In the rows, 128 means zero.
Known rows, with every step that occurs:
Z > M > A > N: [131 152  91  79 119 199 154 110 107 120 134 203 143 120 144 148 145 139
 135 131 163 185 127 131]
A > M: [ 92 142 110 104 104 161 130 114  82 131  79 160 120  82 119 146 114  83
 128 103 140 139 112 112]
M > A > N > G > B: [120 177  72  29  98 140 136 133  78 101 164 163 118 142 127 143 134 189
 121 142 136 177 152 102]
G > N > X > B: [186 127 150 111  69 108 154 166 145 181 142 135 117 116 111 127 159 160
 150 113 131 111 182 109]
G > N > A: [140 147 152 131  76 168 152 117 142 107 127 142  80 105 103 147 185 125
 164 117 123  96 185 146]
N > S: [136 133 134 105 114 172 130 153  90 124 106 106 107  94 102 137 130  85
 168 123 125 142 123 135]
G > N > S: [148 153 148 125 116 152 151 155 127 128 112 106  87 117  95 142 183 120
 173 116 123 127 162 131]
G > N > Z > M: [130 148 154 143 141 193 166 131 147 112 112 137  68 121 136 109 177 133
 152  85 138 123 147 159]
G > N: [106 152 147 108 110 145 169 140 141 127 116 150 103 102 104 128 194 131
 149 101 105  94 179  93]
B > G > N: [107 181 158 101 127 143 152 164 201 132 124 171 101  90 119 106 161 151
 158 144 102 122 183  88]
Z > M > A: [121 110 108  76 131 194 157 105  88 119 133 173 141  99 132 137 116 127
 138 126 142 145 137 132]
Z > M > A > N > X: [179 138  78  96 122 197 144 122 110 141 133 167 145 122 159 150 135 148
 156 130 181 185 127 149]
B > X > N > A: [173 144 156  92  89 154 110 117 172 110 114 133  73 124 138 135 146  73
 145 126 145 112 145 171]
X > N > A > M: [158 140 128 115  78 182  95  63 111 110  91 154  76 117 121 183 100  69
 160 109 159 150 110 159]
S > N > G > B > X: [139 168 129  62 123 115 129 157 138 119 147 109  93 122 140  82 143 130
  94 147 119 142 145 150]
X > B > G > N: [138 170 178  87  87 107 152 182 199 166 154 186 111 107 106 105 134 166
 137 154 109 137 192  83]
M > A: [106 120 106  64 122 176 141 114  73 113 116 148 152  95 125 151 125 120
 149 125 132 128 149  90]
M > Z: [ 80 158 137  73 164 164 135 111 102 119 117 152 145  88 131 138 135  79
 156  85 135 111 134  95]
S > N: [117 141 142 100 125 183 132 111 114 130 108 128 138  83 125 125 141  75
 152 124 119 142 126 110]
X > B > G: [126 149 164  64  87 127 129 179 165 161 146 187 134  84 116 103  85 126
 136 159 111 153 155  85]
G > B: [111 136 149  75 101 129 173 159  95 127 148 145 100 116 109 118 155 129
 131  91 101 105 160  96]
Z > M: [115 128 134  97 117 181 162 122 125 125 131 173 105  89 122 113 134 106
 137 113 115 124 133 142]
X > B > G > N > A > M > Z: [149 197 169 119 112 133 109 114 169 151 141 192 115 119 135 160  88 133
 139 138 192 168 155 148]
M > A > N: [112 162  91  69 109 178 136 119  90 119 116 176 161 114 132 159 157 131
 147 126 151 173 141  90]
X > B > G > N > Z: [144 174 183 112 110 135 133 187 183 150 130 148  96 118 129 101 131 153
 150 129 134 154 167 106]

Rows:
[194 114 146 105  86 148 119 140 113 181 134 112 152  95 129 125 108 100
 153 135 147 159 131 125] : S > N > X > B
[126 167  60  56 114 195 126  99 108  97 146 194 124 113 140 137 114 167
 127 164 148 199 123 144] : Z > M > A > N > G
[125 142 151 121 150 210 115 117 100 111  85  87 120  92 147 122 139  64
 165 105 144 156 103 130] : S > N > Z
[139 170  72  43 109 159 152 121  97 105 178 191 102 149 138 128 128 203
 108 144 141 192 139 143] : Z > M > A > N > G > B
[114 163 119  50 102  96 144 182 134 112 149 127  75 122 132  81 142 152
  91 132 106 109 160 137] : N > G > B > X
[144 172 117 108 102 172 128 158 106 124 110 134 111 112 106 149 160  94
 167 124 148 185 116 132] : A > N > S
[170 147 159 104 133 169 145 154 170 150 153 171 117 139 152 114 103 188
 139 150 168 186 164 137] : X > B > G > N > Z > M > A
[158 170 145 116 135 140 140 176 204 152 120 135 106  94 136 111 150 158
 175 141 121 122 182 103] : B > G > N > X
[214 152 105  79 104 158 130 163 168 181 172 205 160 128 162 129  77 180
 141 180 184 228 138 138] : Z > M > A > N > X > B > G
[107 149 116  49  95 124 144 150  96 104 158 137  80 109 107 108 125 155
 124 122  89 116 154 107] : N > G > B
[129 115 116 100 153 223 139 107  76 104 112 131 125 118 154 130 113 115
 150 107 166 159 118 153] : N > Z > M > A
[199 140 162  95 108 143 103 165 175 188 145 134 153  84 147 108  75 116
 161 174 144 188 139 117] : S > N > X > B > G
[139 153 126  30 104 119 127 120 126 112 157 139  61 138 115 126 118 149
 143 117  90 125 143 100] : X > N > G > B
[139 150 150  69 124 131 126 143 174 133 101 140  96 122 137 114 154  79
 134 110 121 107 141 122] : B > X > N
[185 155 152 102  84 121 119 123 137 128 116 139  52 159 137 151 134  96
 111 101 172 131 131 183] : G > B > X > N > A > M
[115 190 100  52  85 127 141 157 109 106 158 168  83 131 114 115 155 168
 123 126 110 159 146 107] : A > N > G > B
[176 165 181 107  94 112 136 197 187 168 150 144  98 117 101 123 126 156
 158 166 129 169 170 120] : X > B > G > N > S
[186 145 174  81  85 118 139 140 161 118 150 127  53 157 137 128 163 105
 129 107 139 103 164 170] : G > B > X > N > A
[ 75 169 119  93 163 162 118  89  77 128  88 160 145  91 139 155 104  71
 134  80 167 143 104 110] : A > M > Z
[123 136 116 130  72 187 113  91  81 112  93 153  98  85 117 165 107  77
 142 118 158 143 115 165] : N > A > M
[156 139 132 122 113 142 155 150 144 147 112 115 105 105 124 129 183 142
 169 103 123  96 178 112] : G > N > X
